In the rows, 128 means zero.
Known rows, with every step that occurs
katov, bufov: [146 146 129 101 142 131 149 140 128 139 101  91 155 163 151 115 175 132
  80 125 127 168 115 140  91 151 135]
katov, bufov, bodo, tula, lebus, popi: [138 141 116 113 122 114 134 129 101 112 142  67 181 176 171 122 146 185
  81 101 136 197 162  99 131 160 121]
bufov, bodo: [133 151 139 155 109 117 124 100 138 103 132 123 144 136 129 127 125 142
  83  94 137 121 135 123 122 136 117]
bodo, tula, legik, kunon, popi, bufov: [137 110 132  74 112 136  98  84 141  29  96  50 115 154 160 111 145 150
 147 182 133 211 134  78 138 146 138]
lebus, bodo, tula, kunon: [167 139  96 123 146 135 103 127 103 113 126  81 156 148 145 183 143 121
 103 144 134 161 117 121 152 128 111]
katov, bufov, bodo, tula, kunon, legik: [144 142 135 105 132 153 159 120 127  91 113  42 166 179 157 137 164 187
  78  86 131 196 110 114 126 143 122]
legik, lebus, bufov, katov: [113 103 126 114 164  93  69 161 122 125 168  90 139 178 163 110 156 166
 137 154 161 162 110 137 126 127 157]
tula, kunon: [146 155 118 125 115 131 150 157 133 114  88  95 147 145 132 152 132 130
 115 120 135 164  75 119 115 152 131]
lebus, popi, bufov, bodo, tula, kunon: [129 124  87 117 101 120 146 124 133  54 126  90 159 175 147 136 126 170
 113 131 146 204 128  35 133 141 121]
bodo, tula: [149 133 119 107  99 124 102 112 115  99 120  84 148 129 162 119 147 117
 125 153 146 171 117 145 147 135 115]
bodo, tula, legik, lebus, bufov: [124 117 131  82 137 122  63 130 118  89 131  66 131 140 165 124 146 169
 124 186 152 204 125 112 157 142 130]
kunon, popi, bufov, bodo, tula, legik: [110 121 153 101 105 116 141  84 159   4 122  75 115 165 148 118 132 183
 106 153 145 166 169  60 133 156 114]
bufov, bodo, legik, lebus, popi: [115 136 153 143 101 113  98  87 106  74 159 128 141 134 145 140 140 128
  93 108 128 162 150  93 141 152 130]
lebus, popi: [121 147 108 121  91 105 131 122 114  99 110 142 173 149 155 120 145 138
  97 140 136 175 149  89 108 153 117]
popi, bufov: [133 124 125 114 137 122 137 123 168  86 119 103 103 157 145 113 137 121
 116 159 145 156 110  97 105 138 139]
katov, bufov, bodo, legik, kunon, popi: [143 141 153 115 123 139 144  80 125  69 112  71 144 172 145 118 172 129
  84  94  98 177 142 107 100 152 141]
legik, kunon, bodo, tula: [166 110 115 124 123 133 115  96 145  74 102  41 136 144 151 135 146 103
 135 120 127 168 105 118 124 121 134]
kunon, lebus: [115 137 143 116 120 132 137 121  95  91 149  95 141 154 147 120 138 171
 116 157 144 144 129 147 112 166 129]
legik, kunon: [159 127 120 114 120 128 110  98 146  99  92  99 127 143 144 110 159 105
 137 142 123 162 100 120  93 129 162]
kunon, legik, lebus, tula, bodo: [112 114 187 122 126 127 116 117 145  79 139 111 134 153 190 163 163 187
  77 138 154 184 145  93 152 159 103]
kunon, popi, bufov: [114 123 146 101 111 105 160 108 168  29 113  98 111 167 154 110 147 154
 109 164 145 148 150  81 103 159 126]
lebus, tula, bodo, legik, kunon: [163 129 158 159 111 146  93  93 112  94 108 125 154 141 160 169 133  78
  86 122  99 194 147  89 159 146  84]
katov, bufov, bodo, tula, legik, lebus: [137 128 144  90 139 136 118 127 118 108 131  59 155 161 151 130 165 181
  86 121 142 188 131 113 139 148 133]
kunon, lebus, popi, bufov: [102 119 116 104 116 124 153 122 100  55 156  97 144 182 156 115 135 191
 120 175 148 183 146  78 106 169 131]
katov, bufov, bodo, tula: [152 140 125 110 128 137 138 117 119 115 124  63 168 163 149 121 163 154
  79 102 133 173 128 131 126 138 122]
legik, kunon, popi, bufov, bodo: [140 108 134 105 117 119 141  78 174  21 106  78 107 172 143 105 153 148
 133 141 129 159 134  64  94 136 158]
kunon, popi: [118 143 153 111  93 101 149 106 141  54 104 116 137 146 155 116 153 148
  98 145 138 135 158 116 107 165 116]
bufov, bodo, tula: [143 140 128 138 100 123 108  92 123  87 140  91 154 131 143 127 128 142
 101 107 145 146 135 128 152 128 109]
katov, bufov, bodo, legik, lebus: [135 137 157 116 136 135 125 112 115 112 140  85 144 159 145 131 170 132
  77 101 121 171 128 124 119 152 143]
popi, bufov, bodo, legik, lebus, tula, kunon: [134 110 151 119 126 136 112 112 148  50 152  97 116 160 142 149 137 134
 112 121 133 190 104  60 154 141 128]
katov, bufov, bodo, tula, legik, kunon: [154 133 129  96 137 150 121 102 124  97 105  49 157 167 143 117 162 163
  95 110 119 196 126 108 121 136 140]

Rows
[159 141 128 143 153 141  78  64 104  99 128 111 122 143 144 162 157  62
 102 140  88 153 139 117 119 126 139] | lebus, bodo, legik, kunon
[118 128 151 120 141 117  72 115 112  95 152 102 109 140 163 127 160 101
 114 159 121 181 116 129 128 146 148] | bodo, legik, lebus, bufov
[129 148 157 167 118 129 128  93 129  83 119  83 128 130 143 157 123  68
  87  94 107 142 130 135 130 150  98] | kunon, bodo, legik
[ 98 127 131 124 109 133 144  94  89  36 170  94 140 178 149 123 126 178
 112 151 131 185 157  71 120 168 126] | kunon, lebus, popi, bufov, bodo, legik
[128 129 175 138 102 126  79  86 109  79 163 132 143 126 148 142 149 119
  89 100 124 163 139 112 164 144 114] | bufov, bodo, legik, lebus, tula
[122 111 125 128 142 117 114 121 147  98 139  86 124 187 147 101 128 126
 148 138 143 155 111 114 114 126 142] | popi, bufov, katov
[131 134 159 173 132 123 115 120 114 117 128 103 110 131 152 188 112  82
  91 146 129 152 151 104 143 168 118] | tula, bodo, legik, lebus
[137 143 117 126 147 145 149 151  94 100 135  77 150 168 131 180 129 172
 110 140 133 156 101 118 124 162 126] | tula, kunon, lebus, bodo
[138 112 167  83 110 139  92  92 149  32  93 118 144 161 156 117 160 156
 110 155 112 216 144  53 140 149 106] | lebus, tula, legik, kunon, popi, bufov
[119 111 114 148 123  96 115 129 116  76 163  32 160 179 181 140  96 153
 132 107 151 183 161  93 159 153  99] | kunon, bodo, tula, lebus, popi, bufov, katov
[139 133 133 180 154 145 118  97 107  92 121  65 109 166 150 166 102 101
 102 147 101 174 146  96 117 153 129] | tula, bodo, legik, kunon, lebus, bufov
[145 149 121 150 126 131 167 161 145 101  90  64 150 150 129 177 117 129
 100  89 134 151  80 113 122 150 110] | tula, kunon, bodo
[139 121 131  83 115 149  87  90 100  64 113  51 134 145 154 118 141 161
 149 177 132 207 125 115 143 149 137] | bodo, tula, legik, kunon, lebus
[136 142 117 153 152 129  86  84 135  81 134  87 123 164 142 108 135 126
  99 115  97 171 122 109 109 115 139] | lebus, bufov, bodo, legik, kunon
[127 132 144 143 128 134 126  80 154  60 142 100  98 154 136 122 122 109
 104 122 122 156 125  85 123 136 132] | popi, bufov, bodo, legik
[112 126 150 116 109 106 162  94 170  21 128  97 115 167 146 115 138 169
  98 136 146 138 159  71 113 154 121] | kunon, popi, bufov, bodo
[138 138 130 116 106  98  89 128 104 110 149  73 144 134 190 119 118 148
 133 149 152 182 150 137 157 164 120] | bodo, tula, lebus
[143 153 137 157 118 141 154 135 126  86  95  61 139 144 132 180 116  93
 102  85 111 166  85 116 130 154 110] | tula, kunon, bodo, legik
[158 138 106 103 101 135 123 141 114  96 103  60 157 139 152 145 137 132
 134 141 145 191  82 127 149 140 119] | bodo, tula, kunon
[122 125 128 110 117 118 166 147 147  50 104  65 138 191 140 136 130 163
 142 129 140 172 102  83 116 153 135] | tula, kunon, popi, bufov, katov
[125  94 106  88 114 107 120 154 130  64 156  84 143 165 158 150 151 184
 131 158 178 202 114  46 149 148 148] | legik, lebus, popi, bufov, bodo, tula, kunon
[117 107 131 129 152 119  82 133 121  85 145  28 150 166 160 145 119 159
 120 124 145 178 130 121 163 131 105] | kunon, bodo, tula, legik, lebus, bufov, katov
[129 155 134 150 156  86  93 132 107 140 164 116 135 148 175 154 111 150
  93 137 135 139 181 123 131 171 122] | tula, lebus, bodo
[132 108 113 108 151 110  91 162 131  98 162  67 138 159 155 141 148 189
 116 145 166 177  96 105 147 130 145] | legik, lebus, bufov, bodo, tula, kunon
[121 111 126 102 160  98  88 162 139 116 152 102 123 152 161 120 164 164
 111 174 161 162 108 122 116 137 153] | legik, lebus, bufov
[134 143 136 144 106 102  98 104 113  98 162  84 149 135 164 126 108 169
 107 105 149 156 159 122 160 153 112] | bufov, bodo, tula, lebus
[105 139 123 138 118  78 124 133 127  89 163 113 143 170 179 120  97 189
 106 128 149 182 185  53 125 181 129] | tula, lebus, popi, bufov, bodo
[152 141 111 122 149 143 111 110 111  92 126  72 149 158 162 184 149 148
  93 138 131 172 123 113 151 131 109] | lebus, bodo, tula, kunon, legik
[150 117 118 113 153 142 111  93 104  85 138  82 130 167 143 138 159 146
 130 160 121 152 126 120 101 138 160] | legik, kunon, lebus, bodo
[127 120 145  79 114 125  71 123 112  89 127  78 133 126 162 133 147 155
 131 180 156 195 127 118 164 152 131] | bodo, tula, legik, lebus
[128 122 125 131 124 131 155 151 134  61 118  57 132 164 142 185 124 119
 115 113 131 196  90  62 133 161 125] | tula, kunon, bodo, legik, lebus, popi, bufov
[148 127 128  89 112 141  78  91 120  77  94  65 133 135 154 117 142 132
 142 167 129 203 121 111 143 138 137] | bodo, tula, legik, kunon
[137 113 169  98 109 139  94  80 151  24 106 118 146 163 149 120 151 170
 100 133 113 207 153  46 148 144 103] | lebus, tula, legik, kunon, popi, bufov, bodo
[125 124 120 158 145  98  94 136 115 102 163  24 159 172 181 135  96 153
 122 100 142 168 150 137 157 140  96] | kunon, bodo, tula, lebus, bufov, katov
[147 135 152 104  83 127 135 139 125  60  98 122 182 155 154 148 159 156
  96 117 129 194 117  90 151 158  83] | lebus, tula, kunon, popi
[135 141 136  97 107 133  88 104 113  89 104  82 140 128 155 123 133 139
 120 162 135 191 132 124 153 148 112] | bodo, tula, legik
